Each row comes from the steps of one walk. Every step used is in the known rows, and no mark comes twice. Write the walk behind each row, first mark first.
(in the rows, 128 means zero)
Known rows
d x j s h: [122  87  97 139  71 124  99 143 140 123 110 171 128  76 141 134 162  70
 137 118 147]
x j: [129 107 120 160 125 130 125 127 131 127 131 155 118 120 137 125 159  79
 110 120 110]
j y h s: [149  91  45 137  82 104 107 118 132 115 123 143 135 106 142 157  91 114
 143 111 102]
d y j s h: [107 106  90 162 124 112 113 150 131  82 113 146 141  66 148 189 163  83
 167 145 142]
h x j: [137  95 157 140 125 120 120 115 138 140 131 176 120 101 152 129 156  91
 109 161  98]
h x j s: [160  84 105 116 111 118 114 119 137 135 107 156 129  80 162 131 149  90
 132 165  97]
y j x: [121 117 157 161 129 114 118 124 129 125 127 153 125 124 139 139 119 102
 160 122  93]
j y h s d: [159  85  54 133  46 104 122 101 135 110 117 136 137  72 152 161 109 116
 142 121  97]
x j s d y: [154  93  66 130 105 113 136 122 135  83 120 172 145  39 159 153 181  44
 135 139 123]
s d c: [128 124 156 138  81 119 171  83 107  96 132 139 145  69 135 130 165 129
 131 134 136]
y h s: [143  99  81 153  81 138 113 119 130 124 136 118 120  98 126 155 101 140
 128 110 122]
y h s d c: [142  97 108 162  33 127 156  74 110  90 139 130 138  37 135 156 141 141
 132 113 128]
x j y: [136 100  84 144 127  96 122 127 134 117 118 178 137 128 154 127 148  51
 130 121  90]
x j y h s d c: [153  69  67 179  33  96 148  73 115  81 127 182 139  39 164 156 161  64
 133 105  91]
s h x: [115 106 175 117  91 119 110 127 133 138 121 140 130  90 130 156 141 148
 123 178 115]
j x: [135 120 147 112 115 110 121 125 128 130 133 149 138 122 122 129 103 121
 147 121 102]
s h: [106 117 138 138  94 129 118 137 128 122 119 121 127 110 118 155 145 136
 126 138 128]
h s d: [165 100  83 118  95 126 133 103 130 126 131 106 128  54 142 142 162 148
 125 118 120]
d y: [119 127 116 126 160 112 131 139 125 101 148 171 145 101 127 153 138  97
 136 129 143]
s d y: [131 126 128 119 121 112 144 123 129  95 139 165 143  68 135 156 154  99
 131 141 139]
x j s d: [162  93  76 132  74 129 136 113 139 112 102 127 128  65 159 129 173  76
 128 136 107]
y h x j s d c: [148  79 138 160  14 116 150  71 121  96 110 174 136  31 164 148 145  84
 135 173 100]

Write each row's walk
[156  77 120 146  22 127 121  99 143 123 103 158 120  57 166 151 128  86
 128 178  89] -> y h x j s d
[114 119 147 159 160  99 118 137 127  94 145 195 142  98 141 163 128  73
 168 123 112] -> d y j x
[125  93 163 173  73 128 112 118 138 136 129 183 110 113 144 148 112  86
 108 160  92] -> y h x j
[115  95 111 171  71  98 100 130 144 124 125 230 128 137 147 127  98  38
 136 103 119] -> d x j y h
[143  72  55 160  78  99  93 124 140 125 136 214 128  95 154 138 113  57
 137  82 116] -> d x j y h s
[165  70  58 127  88  89 113 106 143 127 130 199 137  51 171 124 173  65
 136  95 115] -> h s d x j y
[130 103 145 151  84 121 125 115 144 135 133 198 120  84 147 111 171  72
 117 113 136] -> s d x j
[113  86 167 150  86 123 109 125 137 136 122 166 118  83 140 153 172  99
 107 168  97] -> s h x j
[146  74  97 173  38 132 109 106 144 131 143 185 111  54 148 139 141  85
 116  95 131] -> y h s d x j
[157  99  73 115 126 111 135 116 131  96 149 147 144  27 142 165 170 117
 132 120 138] -> h s d y
[116  95 153 172 104 114 111 130 137 107 150 227 128  87 147 171 120  56
 116 160 111] -> d y h x j
[151  94  95 147  60 119 164  83 113  88 111 146 143  38 157 128 193  74
 136 132 120] -> x j s d c
[141 110  84 129  59 119 135 124 133  79 117 154 144  55 140 172 105  87
 153 149 138] -> j s d y h
[138  93 114 133  88  89 121 115 145 124 120 217 136  94 164 113 157  46
 133 111 117] -> s d x j y
[122  79 137 135  90  88 104 124 138 126 110 189 136  92 157 155 161  76
 124 169  79] -> s h x j y
[130 104 139 125  82  91 109 115 136 128 114 178 137 128 149 150  72 109
 146 169  91] -> j y h x
[154  94  89 145  45 136 125 102 134 119 130 115 119  65 137 159 117 142
 124 118 116] -> y h s d
[108 124 125 157 109 122 122 140 130  92 147 181 136 111 122 170  93  89
 134 129 141] -> d y h
[121 108 137 154 120 122 113 133 139 138 141 197 119 116 140 107 149  70
 121 102 143] -> d x j
[151  97  68 136 109 129 123 127 136 118 108 134 128 100 151 125 154  74
 132 126 112] -> x j s
[160 113  85  99  77 126 138 114 132 114 100 103 137  69 149 131 143 125
 147 147 124] -> j s d
[146  82 110 149  59 127 107 118 140 128 107 159 121  91 157 148 107  82
 130 166  96] -> y h x j s
